Each row was made from one small tree. The marks that hang from a mark follow it in brackets, in alphabetical order. Every link used is in the known rows. Write each row's tree.
Known rows
pide(kego):  5.39  1.49  0.38  1.41 -1.91  2.52  0.17 -0.19  0.73  1.05 -2.68 -1.03  0.42 -0.32  1.29  0.34  0.05 -1.38  1.09  3.23  3.16 -2.59 -0.84 -1.05  0.33 -2.23
nepa(suge(lobik)):  1.99  0.59  2.46  2.25 -0.03  3.61 -0.77 -0.95  2.21  0.15 -3.60 -0.33 -1.49 -1.89  0.10 -1.39  2.16  2.32  2.03  3.32 -0.46 -4.08 -3.11 -3.19  0.85  0.07
vuda(pide(kego lobik(suge))):  5.82  3.39 -1.27  1.92 -3.52  2.23  0.07  3.21  1.86  1.46 -0.90 -1.45  1.65 -0.25 -0.37 -0.75  1.15 -2.23 -0.32  3.45  4.49 -0.94 -2.42 -3.53  0.84 -2.01
pide(kego lobik(suge(vupuf))):  7.38  1.15 -1.15  1.14 -3.64  1.71  0.37  0.13 -1.93  0.23 -0.37 -2.02  2.30 -0.70 -1.41 -1.36  0.03 -0.15 -0.11  2.74  4.07 -1.66  0.26 -0.18  0.61 -3.36
pide(kego lobik(suge(soser))):  5.67  2.40 -1.12  2.90 -4.44  2.09  0.91  0.17 -0.90  0.44 -0.37 -1.50  1.72  0.45 -0.95 -2.47 -0.05 -0.78 -0.11  3.17  3.93 -1.58 -1.53  0.94 -0.01 -2.68
suge(soser):  0.77  2.48  2.18  2.84 -1.05  2.65 -0.49 -0.59  0.99  1.23 -2.69  0.87  1.72  0.41  0.06 -2.18  1.60 -1.50  1.88  3.97  1.76 -1.68 -1.50 -0.38 -1.32  0.61
somo(lobik(suge(pide soser))):  1.14 -0.01 -0.61  1.95 -1.49  2.86 -0.25 -4.02 -3.15  0.38 -4.29 -0.18  2.07 -0.22 -2.22 -3.99  2.58  1.54  3.77  3.15  0.75 -1.37  1.00  2.01  0.67  0.79
pide(lobik):  6.43  1.17  1.13  2.66 -2.27  3.32 -0.25  0.80 -0.01  2.14 -0.48 -0.20  1.91 -1.96 -1.98 -1.22  0.79 -1.10  1.99  1.86  2.96 -0.75 -0.89 -1.44 -0.92 -3.00
nepa(pide):  4.18 -0.31  0.68  0.58 -0.08  1.77 -0.83  0.83  0.84  0.90 -4.45  0.14 -0.24 -0.96  1.53 -1.44  0.56 -1.35  2.48  2.10  1.70 -0.75  0.68  0.15  0.80 -1.67
pide(kego lobik):  8.24  1.46 -0.22  2.96 -3.49  2.71  0.88  1.14 -0.05  1.75 -0.15 -2.08  1.44 -0.49 -0.53 -0.45 -0.70 -1.57  0.34  2.18  4.42 -1.58 -1.03 -0.92 -0.88 -4.17
nepa(pide(kego)):  5.46 -0.14 -0.27  0.79 -0.98  1.32 -0.03  1.09  0.78  0.69 -4.21 -1.23 -0.52  0.09  2.50 -0.86 -0.50 -1.69  1.35  2.28  2.74 -1.36  0.58  0.47  0.84 -2.47
lipo(suge(lobik pide soser vupuf)): -0.46  2.00  3.23  0.04 -0.90  1.79 -0.92 -1.06 -1.39  0.63 -1.50 -0.37  4.18  1.53 -2.73 -1.45  1.96 -0.21  1.98  1.30  1.83 -2.27  1.67 -1.15 -2.59  2.08
kuruk(vuda):  3.18  3.79  2.37 -0.80 -0.82  3.30 -0.31 -1.01  2.13 -2.02 -2.75  1.07  3.44 -1.30 -0.91 -1.22  2.64 -0.69  1.86  2.52  2.54 -2.22  0.24 -2.44  0.30 -1.45
lobik(suge(pide soser vupuf)): -0.45  0.66  0.38 -0.56 -1.29  0.93 -1.52 -2.80 -3.10 -0.43 -3.24  0.85  2.64 -0.74 -2.58 -2.75  2.73  1.37  2.29  1.70  0.34 -1.18  1.74  1.08  2.16  0.90
soser(suge(lobik)): -0.95  3.30  3.64 -0.95 -0.87  4.02 -0.38 -2.82 -0.60  2.32 -2.55  0.39  1.24  0.27 -0.14  0.21  1.45  1.10  2.75  5.09  1.65 -3.79 -0.38 -2.48 -1.31 -0.85
suge(lobik pide(kego) soser): -0.10  3.20  2.41  2.49 -2.83  2.59  0.28 -2.66 -0.05  0.98 -2.04 -1.47  0.97  2.41 -1.99 -1.21  0.79  0.11  1.14  0.62  0.75 -3.44 -1.16 -0.42 -0.91  0.69
nepa(pide suge(lobik soser)):  0.60  0.01  1.61  3.01  0.25  1.92 -0.32  0.38  2.36 -0.53 -4.76 -1.12 -2.08  0.51  1.81 -3.61  1.17  1.47  1.22  3.29 -0.40 -3.03 -2.29 -0.63  0.25  0.60
kego(pide(lobik(suge))):  5.23  0.76 -0.24  3.50 -2.35  3.39 -0.55 -0.40 -0.18  1.24 -0.94 -1.55  1.23 -1.26 -0.41 -0.69  1.47  1.55  1.30  1.94  2.91 -3.67 -0.19 -1.93 -1.05 -2.26
kuruk(vuda(pide(kego))):  3.94  5.16  1.09 -0.54 -1.72  2.79  0.15  1.47  3.72 -1.72 -2.31 -0.30  3.48 -0.06  0.02 -0.48  2.40 -2.04  0.12  3.25  4.12 -2.15 -0.83 -4.46  0.48 -1.48
suge(lobik pide):  1.46  1.59  2.97  0.46 -1.56  3.46 -0.97 -2.87 -0.17  1.44 -2.66 -0.08  0.53 -0.78 -3.14  0.07  1.81  1.07  3.12 -0.71 -0.34 -2.92 -0.22 -2.04  0.62 -0.15
pide(kego lobik(suge)):  7.09  1.77 -1.24  2.06 -4.23  2.35  0.66  0.13 -0.93  0.55 -0.53 -1.52  1.37 -0.66 -0.98 -1.61 -0.07 -0.53  0.28  2.63  3.87 -1.55 -1.14  0.39  0.76 -3.50
kuruk(vuda(pide)):  3.00  5.03  1.78 -0.67 -1.04  3.09 -0.44  1.30  3.72 -1.55 -2.48  0.60  3.75 -0.81 -0.69 -0.84  3.19 -1.84  0.95  3.09  3.42 -1.73 -0.74 -4.76  0.44 -0.90
nepa(pide(kego) suge(lobik)):  3.80 -0.69  0.43  1.94 -0.37  1.85  0.10  0.61  2.18 -0.61 -4.75 -2.46 -2.93 -0.05  2.68 -1.84  0.06  1.54  0.69  2.77  0.58 -3.69 -1.79 -1.11  1.45 -1.38
pide(kego lobik(suge(soser vupuf))):  6.06  1.80 -0.95  1.99 -3.79  1.49  0.59  0.14 -1.84  0.19 -0.21 -1.98  2.65  0.36 -1.38 -2.22  0.03 -0.47 -0.53  3.32  4.12 -1.64 -0.14  0.46 -0.17 -2.54
kego(pide):  4.04  0.59  0.96  3.06 -0.75  3.54 -0.88 -0.63  0.98  1.61 -2.48 -1.26  0.62 -1.02  1.24  0.68  1.57  0.91  1.85  2.36  2.42 -4.28  0.00 -2.92 -1.37 -1.37

Write each row's tree
-0.71  1.75  3.62  0.42 -0.76  1.81 -1.07 -2.87 -2.01  0.71 -1.95 -1.10  3.33  1.27 -3.81 -1.19  1.98  1.22  1.53  0.63  0.22 -2.95  1.75 -1.81 -1.28  1.81
suge(lobik pide soser vupuf)
 3.38  0.13  0.48  1.88 -2.12  0.50 -0.13 -0.58 -3.44  1.71 -0.49 -2.47  3.94  0.94 -3.15 -1.26  0.33 -0.30  0.64 -0.12  2.78 -0.85  2.68 -0.03 -1.10 -1.97
suge(pide(kego lobik) soser vupuf)
-1.03  2.52  2.59 -1.12 -1.73  3.24 -0.04 -3.48 -1.90  2.67 -2.52 -0.70  0.95  0.81 -0.85  0.84  0.80  1.54  2.75  2.55  1.41 -3.58  0.69 -1.57 -0.38 -1.92
soser(suge(lobik pide(kego)))
 2.38 -0.07 -0.51 -1.64 -1.65  0.94 -1.34 -2.61 -3.20 -0.45 -3.28 -0.10  1.88 -1.52 -1.96 -1.09  1.96  1.53  2.06  1.10  0.98 -1.61  2.24  0.52  3.33 -0.85
lobik(suge(pide(kego) vupuf))
 1.02  1.57  1.43  2.19 -2.14  1.98 -0.30  0.34 -0.93  1.83 -0.88  0.34  3.52  0.66 -2.34 -2.27  1.44 -1.47  2.68  0.43  2.59 -0.29  0.45  0.52 -2.31 -0.17
lipo(suge(pide(lobik) soser))
-0.01  1.67 -0.47  0.88 -2.77  1.44 -0.55 -2.58 -1.66 -0.19 -3.29  0.64  1.03  0.10 -1.28 -2.70  1.89  0.57  2.04  1.76  0.71 -1.48 -0.29  2.03  2.41  0.07
lobik(suge(pide(kego) soser))
 0.48  1.65  0.81 -0.28 -1.12  1.37 -1.34 -1.97 -1.76 -0.95 -3.10  1.05  2.74 -0.54 -1.17 -3.01  2.61  0.68  1.46  4.45  1.26 -1.80  0.62  0.42  1.22  1.40
lobik(suge(soser vupuf))
-0.50  1.66  2.80 -2.39 -0.85  2.44 -0.48 -3.50 -3.31  2.30 -2.29 -1.42  2.30  0.71 -1.45  1.23  0.89  2.09  2.23  2.64  1.75 -3.69  2.65 -2.25 -0.55 -1.73
soser(suge(lobik pide(kego) vupuf))
 4.25  1.18 -0.09  4.09 -2.49  3.24 -0.37 -0.42 -0.12  1.21 -0.85 -1.52  1.52 -0.48 -0.35 -1.27  1.50  1.31  1.06  2.37  2.95 -3.63 -0.47 -1.50 -1.59 -1.68
kego(pide(lobik(suge(soser))))
 0.62  1.95  2.73  0.65 -1.59  1.38 -0.33 -2.67 -2.02  0.52 -1.71 -2.48  2.93  2.31 -2.91 -0.67  0.90  0.82  0.37  0.86  1.26 -3.54  1.68 -1.42 -1.23  1.01
suge(lobik pide(kego) soser vupuf)
 2.73  1.84  1.99  0.70 -2.48  3.04 -0.19 -2.63 -0.21  1.23 -2.40 -1.47  0.21  0.22 -2.11  0.57  0.76  0.74  1.97 -0.46  0.72 -3.52 -0.30 -1.63  0.66 -0.96
suge(lobik pide(kego))
 1.08 -1.49  0.67  2.15  0.15  0.92 -0.72 -0.84 -0.99  0.40 -3.46 -1.60  0.32 -0.73 -0.33 -1.65  1.60  2.09  1.45  1.50  0.17 -2.45  0.18 -1.18  1.14 -0.71
nepa(suge(pide(kego) soser vupuf))
 2.15  0.39  3.29 -1.30 -0.35  2.30 -1.56 -2.93 -2.20  0.88 -2.33 -1.14  2.50 -0.94 -4.00  0.56  1.94  1.80  2.34 -0.54  0.15 -3.03  2.57 -3.01  0.32  0.16
suge(lobik pide vupuf)
 3.78  3.18 -0.04  1.74 -2.31  2.11 -0.77  2.97  1.24  1.48 -0.93 -0.48  2.94 -0.59 -1.60 -1.74  2.27 -1.84  0.26  3.69  3.66 -0.37 -1.63 -3.84  0.15 -0.47
vuda(pide(lobik(suge(soser vupuf))))
-0.37  1.19  1.35 -0.97 -1.31  2.52 -0.27 -2.67 -2.53  3.12 -2.93 -0.23  1.15 -0.05 -0.10  0.80  0.78  0.84  3.30  2.26  1.88 -2.16  1.49 -0.61  0.32 -3.02
soser(suge(pide(kego)))
 6.58  3.15 -0.52  2.58 -3.01  2.54  0.19  3.91  2.52  2.36 -0.63 -1.91  1.74 -0.16 -0.11  0.10  0.74 -2.94 -0.26  3.21  4.87 -0.95 -2.37 -4.47 -0.29 -2.49
vuda(pide(kego lobik))
 3.86  2.06  0.26  2.66 -3.18  2.67 -0.21 -0.25 -0.81  0.75 -0.71  0.44  2.20 -1.05 -2.28 -3.25  1.49 -0.36  1.53  2.82  2.46 -0.75 -1.37  0.38 -0.07 -1.48
pide(lobik(suge(soser)))
-1.40  1.51  3.49 -2.55 -0.26  2.72 -1.02 -3.66 -3.33  2.43 -2.46 -0.48  2.51 -0.01 -2.11  0.84  1.68  2.32  2.99  2.49  1.04 -3.27  2.70 -2.53 -0.58 -1.11
soser(suge(lobik pide vupuf))
 3.55 -0.59 -0.37  0.44 -0.55  2.85 -0.62 -3.45 -3.33 -0.15 -4.23 -0.55  2.67 -1.25 -1.75 -3.08  2.54  1.72  3.21  4.65  1.61 -1.87  2.03  0.47  0.63  0.47
somo(lobik(suge(vupuf)))
 0.51  2.96  3.63  0.35 -0.66  2.28 -0.67 -0.27 -0.12  0.10 -1.36 -0.21  4.24  1.69 -1.41 -1.72  1.81 -0.87  1.18  4.02  2.76 -2.92  0.58 -1.81 -3.49  2.65
lipo(suge(lobik soser vupuf))
 5.52  0.01 -0.21  1.97 -2.96  2.16  0.03 -0.57 -1.65  2.37 -1.18 -1.46  1.17 -1.12 -2.36 -0.07  0.14 -0.42  2.23 -1.44  2.27 -0.78  0.68 -0.19  0.81 -3.94
suge(pide(kego lobik))
 4.34  5.00  1.40  0.18 -1.86  3.20 -0.09  1.97  3.31 -1.19 -1.26  0.10  4.23 -0.90 -1.63 -1.22  2.80 -1.92  0.60  2.51  4.03 -1.25 -0.82 -4.75 -0.13 -1.91
kuruk(vuda(pide(lobik)))
 0.17  0.68  1.98  0.12 -0.47  1.07 -1.08 -0.28 -1.97  1.06 -1.85  0.11  4.41  0.67 -2.03 -1.52  1.88 -0.91  2.47  1.11  2.30 -0.86  2.54 -0.26 -1.92  1.02
lipo(suge(pide soser vupuf))
 6.05  2.98 -1.17  1.34 -3.08  1.82 -0.15  3.21  1.10  1.30 -0.77 -1.87  2.34 -0.29 -0.66 -0.59  1.23 -1.96 -0.59  3.54  4.64 -0.99 -1.44 -3.84  0.73 -1.90
vuda(pide(kego lobik(suge(vupuf))))
 4.49  0.79  0.03  3.45 -2.06  2.86 -0.58 -0.40 -0.83  1.03 -0.66 -1.88  2.21 -0.57 -0.64 -1.10  1.55  1.55  0.74  2.39  3.14 -3.62  0.47 -1.85 -1.71 -1.58
kego(pide(lobik(suge(soser vupuf))))
 5.48  0.35 -0.09  2.84 -1.94  3.01 -0.76 -0.43 -0.86  1.09 -0.81 -1.91  1.91 -1.29 -0.68 -0.49  1.51  1.75  1.04  2.00  3.07 -3.67  0.79 -2.25 -1.16 -2.16
kego(pide(lobik(suge(vupuf))))
 4.88  3.84 -1.10  2.55 -3.59  2.09  0.22  3.20  1.88  1.41 -0.78 -1.47  1.96  0.51 -0.32 -1.33  1.17 -2.42 -0.62  3.82  4.48 -0.95 -2.73 -3.08  0.27 -1.43
vuda(pide(kego lobik(suge(soser))))
 3.38  0.61  2.34 -1.14 -1.24  1.88 -0.77 -2.68 -2.19  0.68 -2.03 -2.46  2.17  0.09 -3.02  1.09  0.90  1.43  1.19 -0.26  1.15 -3.63  2.49 -2.63  0.37 -0.65
suge(lobik pide(kego) vupuf)
 2.44 -0.31  2.70  1.00  0.81  2.76 -1.21 -1.01  0.78 -0.28 -3.34 -1.05 -0.11 -1.97 -0.47 -1.03  2.28  2.83  1.50  3.42 -0.12 -4.17 -1.15 -3.87  0.65  0.32
nepa(suge(lobik vupuf))
-0.88  1.53  0.17  0.71 -2.18  1.74 -1.09 -2.81 -1.64 -0.08 -3.46  1.52  1.29 -0.65 -1.97 -3.06  2.64  0.88  2.87  1.53  0.02 -1.08 -0.27  1.79  2.40  0.64
lobik(suge(pide soser))
 0.39  0.83 -0.30 -0.45 -1.95  0.61 -0.96 -2.58 -3.09 -0.58 -3.07 -0.11  2.43  0.01 -1.89 -2.37  2.00  1.14  1.51  1.90  1.04 -1.58  1.67  1.36  2.18  0.29
lobik(suge(pide(kego) soser vupuf))
 4.39  0.31 -0.38  1.63 -1.83  1.47 -0.37  1.07 -0.29  0.46 -2.83 -0.17  0.69 -0.40 -0.04 -3.36  0.52 -0.95  1.61  2.02  2.24 -0.06  0.24  1.51  0.56 -1.96
nepa(pide(lobik(suge(soser))))
 3.18 -0.58 -1.23  1.27 -1.75  2.91 -0.11 -3.85 -3.26  0.33 -4.37 -0.85  1.51 -0.81 -1.81 -2.87  2.03  1.71  3.64  2.75  1.22 -1.69  1.38  1.60  1.47 -0.38
somo(lobik(suge(pide(kego))))
 1.53 -1.24  2.30  0.67  0.57  2.31 -1.40 -1.82 -0.47  0.21 -3.46 -1.24 -0.23 -2.13 -1.88 -0.76  2.42  3.47  2.32  0.73 -1.09 -3.52 -0.02 -3.18  1.57 -0.21
nepa(suge(lobik pide vupuf))
 1.44 -0.53 -0.45  1.07 -0.88  2.30 -0.56 -4.03 -4.09  0.12 -4.11 -0.67  2.98 -0.28 -2.64 -3.77  2.64  1.94  3.35  3.29  1.01 -1.44  2.40  1.52  0.54  1.00
somo(lobik(suge(pide soser vupuf)))
 5.60  0.84  0.24  0.84 -2.36  2.36 -0.72 -0.25 -1.91  0.60 -0.73 -0.06  2.79 -2.19 -2.82 -2.12  1.54  0.29  1.52  2.41  2.67 -0.82  0.41 -0.66  0.55 -2.12
pide(lobik(suge(vupuf)))
 0.60  0.22  1.91 -1.69 -0.56  2.09 -0.88 -2.24 -4.29  3.29 -1.60 -0.49  3.24 -0.94 -2.29  0.38  1.23  1.45  3.17  1.81  2.12 -1.38  3.44 -1.50 -0.48 -3.21
soser(suge(pide(lobik) vupuf))
 2.12 -0.12  1.44  1.67 -1.24  0.90 -0.94 -0.84 -3.38  1.91 -0.76 -1.12  4.27 -0.07 -4.10 -1.81  1.43  0.05  1.77 -0.39  1.80 -0.21  2.78 -0.40 -1.16 -1.12
suge(pide(lobik) soser vupuf)
 1.03  0.87  1.29  0.31 -1.09  0.76 -0.57 -0.09 -2.00  0.91 -1.69 -0.79  4.15  1.35 -1.33 -1.13  1.16 -1.14  1.71  1.24  2.99 -1.25  2.43  0.03 -1.89  0.48
lipo(suge(pide(kego) soser vupuf))
 1.53  1.08  2.93 -1.20 -0.63  2.12 -1.20 -1.11 -1.50  0.71 -1.66 -0.38  3.62  0.00 -2.83 -0.21  1.94  0.22  2.60  0.51  1.79 -2.34  2.26 -1.99 -1.47  0.95
lipo(suge(lobik pide vupuf))
 4.41 -0.09  0.76 -0.16 -1.60  1.20 -0.52  0.50 -2.50  1.42 -0.73 -1.32  4.11 -0.24 -2.34 -0.25  0.76 -0.80  1.90 -0.03  3.58 -0.85  2.91 -0.77 -1.34 -1.68
lipo(suge(pide(kego lobik) vupuf))
 1.82  0.08 -1.07  2.07 -1.95  2.68  0.13 -3.88 -3.15  0.25 -4.16 -0.88  1.89  0.26 -1.72 -3.71  2.04  1.41  3.19  3.29  1.27 -1.67  0.96  2.19  0.70  0.39
somo(lobik(suge(pide(kego) soser)))
-0.82  0.23  2.23 -2.38  0.20  1.99 -1.22 -2.86 -3.91  2.93 -2.86  0.04  2.74 -0.88 -1.38  0.77  1.63  1.52  3.54  2.31  1.51 -1.85  3.52 -1.56  0.08 -2.27
soser(suge(pide vupuf))
 0.56  3.14  4.25  0.84 -0.45  2.52 -0.77 -1.73 -0.16 -0.03 -1.77 -0.84  3.40  1.51 -1.87 -1.64  1.83  0.23  0.36  4.50  1.55 -3.83  0.15 -2.76 -2.58  2.52
suge(lobik soser vupuf)
 0.07  0.40  1.58 -2.29 -0.43  1.70 -0.67 -2.66 -3.89  2.73 -2.69 -0.92  2.54 -0.16 -0.70  1.16  0.89  1.32  2.71  2.50  2.24 -2.23  3.48 -1.29  0.12 -2.83
soser(suge(pide(kego) vupuf))
 1.93  0.70 -0.78 -0.42 -2.54  1.78 -0.88 -2.61 -1.81 -0.08 -3.50  0.61  0.48 -1.45 -1.34 -1.50  1.90  0.97  2.61  0.90  0.67 -1.54  0.26  1.19  3.53 -1.11
lobik(suge(pide(kego)))
-0.87  0.49  2.33  3.19 -0.50  2.80 -0.65 -1.80  1.04  0.44 -3.45 -0.50 -1.01 -0.52 -1.12 -2.37  2.34  2.59  2.27  1.33 -1.34 -3.41 -2.53 -1.70  0.68  0.75
nepa(suge(lobik pide soser))
